What can hang from each mark
j_183: j_53 j_240
j_515: j_240 j_349 j_628
j_628: j_515
j_500: j_349
j_349: j_500 j_515
j_53: j_36 j_183
j_240: j_183 j_515

Every row comes from one small tree of marks. The marks that hang from a mark follow it in brackets, in the order of their numbers. Every link used is in the known rows. Which tree was each row made from?
In the rows, zero is written as 128.
Known rows
j_53[j_36]: [211 123 130 128 145  92 182 134 174 100 146 142 151 192 126 146  84 167
  77 140]
j_349[j_515[j_240]]: [121 120 129 134 170 129 209 122 134 109  99  97 134 140 115 128 141 127
 116 118]
j_515[j_349 j_628]: [125 127 133 104 170  92 127 127 121 128 122  91 121 138 141  99  98 161
  63 143]
j_53[j_36 j_183[j_240]]: [198 129 125 138 119  85 123 139 153 179 149 107 164 202 133 169  92 131
 111 130]
j_515[j_240[j_183] j_349 j_628]: [132 125 154 104 137 116 109 123  71 133 134  77 111 103 136 107 178 140
  83 131]
j_183[j_240[j_515[j_349 j_628]]]: [130 135 103 106 133 124 132 148 125 159 139  99 151 125 150 104  90 102
  58 100]
j_183[j_240[j_515]]: [186 132 104 127 147 126 182 157 149 151 139 136 173 155 135 135 130 135
  77 122]
j_53[j_183]: [167 121 145 118 193  80 141 125 156 153 116 104 134 188 111 157 156 188
 106 177]
j_240[j_183 j_515[j_349[j_500] j_628]]: [117 134 111  48 124 144 153 130 107 111 102  98 136  89 120 144 155 108
  76 146]
j_628[j_515[j_240[j_183] j_349[j_500]]]: [116 141 163 112 148 150 115  88  76 114  98  99 130 119 127 147 150 167
 129  95]
j_500[j_349[j_515[j_240[j_183] j_628]]]: [118 117 142 100 117 149 176 133  97 108 115  62 114 119 124 133 154  98
 118 103]
j_515[j_240[j_183[j_53]] j_349 j_628]: [154 125 157 116 140 140  85 150  74 156 140 100 107  96 148 107 190 106
 114 135]
j_183[j_53 j_240[j_515[j_628]]]: [201 124 104 125 125 145 131 207 133 166 137 135 167 111 159 126 117  71
  93 132]
j_515[j_240 j_349 j_628]: [106 124 158 119 160 109 101 118  93 138 129  74 116 119 141  73 119 134
  85 115]
j_240[j_183[j_53[j_36]]]: [248 123 129 122 122 120 165 164 152 117 158 164 146 170 127 175 161 139
 115 169]
j_515[j_240 j_349[j_500] j_628]: [ 79 141 149 100 142 139 101 109  74 136  96  69 126  93 143  78 112 104
  99 115]
j_500[j_349[j_515[j_240]]]: [107 130 157 132 151 142 200 110 130 124 113  86 118 169 124 112 117 122
 126  78]
j_240[j_183[j_53] j_515[j_628]]: [215 108 114  89 135 148 153 193 134 121 135 137 142  98 129 163 190 103
  88 177]
j_628[j_515[j_240[j_183]]]: [187 110 157 142 154 128 131 134 100 103 126 117 141 140 126 166 175 198
 114 118]
j_349[j_515[j_628]]: [132 109  99 102 160 116 212 148 153  92  90  93 139 129 124 141 104 125
  83 155]
j_349[j_500]: [152 141 130 107 171 121 189 125 138 103  90 128 155 149 127 135 134 168
  99 165]
j_500[j_349]: [164 137 162 127 170 105 171 120 148 124 135 113 128 200 138 117 112 188
  88 123]
j_349[j_500 j_515[j_628]]: [103 126 100  76 142 141 219 142 138  87  57  91 150 105 122 145  95  99
 108 158]

Write each row's tree
[126 126 120  89 164 110 143 134 139 126 128  98 130 124 124 113  88 127
  54 123] | j_240[j_515[j_349 j_628]]
[154 109 132 112 127 164 165 173 102 117 108 104 125  83 132 152 185  70
 135 152] | j_349[j_515[j_240[j_183[j_53]] j_628]]
[165 112 105 104 133 112 106 174 139 184 127  87 161 138 128 150 123  91
  90 140] | j_53[j_183[j_240[j_515[j_628]]]]
[198 124 160 136 154 146 143 158  99 140 139 134 128 128 140 140 237 141
 125 155] | j_515[j_240[j_183[j_53]]]
[111 151 126  79 165 136 178 107 141 128 100 124 139 138 120 126 112 126
  89 120] | j_240[j_515[j_349[j_500]]]
[109 148  98  87 113 148 131 139 105 159 108  93 161  96 152 103  83  72
  78 101] | j_183[j_240[j_515[j_349[j_500] j_628]]]
[101 143 163 131 164 147  98  86 100 130  89  96 131 139 136 116  86 161
 127  68] | j_628[j_515[j_240 j_349[j_500]]]
[ 87 125 121  96 127 163 187 134 106 101  63  71 146  84 127 121 112  67
 123 127] | j_349[j_500 j_515[j_240 j_628]]
[120 127 111  93 138 107  83 140 125 204 130  72 143 140 132 127 103  91
  89 113] | j_53[j_183[j_240[j_515[j_349 j_628]]]]
[136 132 159 114 159 115 138 100  87 139 142  97 117 138 124 120 205 171
  93 129] | j_515[j_240[j_183] j_349]
[239 108 113  89 100 147 154 193 153 112 156 151 150 124 125 179 133  72
  94 149] | j_240[j_183[j_53[j_36]] j_515[j_628]]
[142 126 163 132 161 129 106  99  89 123 131 102 119 142 130 143 149 195
 107  87] | j_628[j_515[j_240[j_183] j_349]]
[170 119 123  79 141 142 132 161 122 142 139 125 123 104 133 141 173  98
  84 146] | j_240[j_183[j_53] j_515[j_349 j_628]]
[ 99 136 145  80 124 147 106 113  56 131 102  72 123  79 136 109 171 109
 105 137] | j_515[j_240[j_183] j_349[j_500] j_628]
[189 135 161 135 115 136 109 123 105 154 164 131 118 151 138 131 158 108
 126 110] | j_515[j_240[j_183[j_53[j_36]]] j_349]
[193 113 149 124 132 148 109 180  82 137 133 111 127  91 146 128 202 105
 119 165] | j_515[j_240[j_183[j_53]] j_628]
[186 108 108  73 140 126 173 171 130  97 134 119 146 112 113 163 178 135
  59 167] | j_240[j_183 j_515[j_628]]
[133 103 121 100 129 140 193 149  99  99 104  78 126  93 120 149 175 105
 105 146] | j_349[j_515[j_240[j_183] j_628]]
[196 118 135 127 107 161 197 146 132 114 134 131 134 135 122 177 158  70
 147 123] | j_349[j_515[j_240[j_183[j_53[j_36]]]]]
[155 132 128  82 160 118 183 114 136 129 137 126 126 145 111 154 182 164
  66 140] | j_240[j_183 j_515[j_349]]
[139 147 115 122 155 119 160 125 136 172 145 120 154 154 144 114 112 137
  68 102] | j_183[j_240[j_515[j_349]]]
[ 96 134 133 112 151 153 220 117 120 105  67 100 145 119 117 130 135 102
 137 123] | j_349[j_500 j_515[j_240]]
[109 122 115  76 112 163 196 141  85  92  72  74 142  67 120 152 175  74
 126 151] | j_349[j_500 j_515[j_240[j_183] j_628]]
[132 150 167 112 143 166 119 116  74 155 108 117 118 104 141 124 214 111
 143 131] | j_515[j_240[j_183[j_53]] j_349[j_500]]
[128 126 174 152 184 117  94  96 111 132 123 100 126 160 132 115  88 193
 108  69] | j_628[j_515[j_240 j_349]]
[171 130 171 151 160 148  85 125  92 147 131 123 117 134 140 147 170 170
 138  94] | j_628[j_515[j_240[j_183[j_53]] j_349]]
[226 124  91 129  80 150 122 204 149 160 163 143 178 137 153 140  63  39
  92 109] | j_183[j_53[j_36] j_240[j_515[j_628]]]
[117 107 123 114 149 136 181 146 123 105  97  74 134 110 125 115 114  97
 105 124] | j_349[j_515[j_240 j_628]]
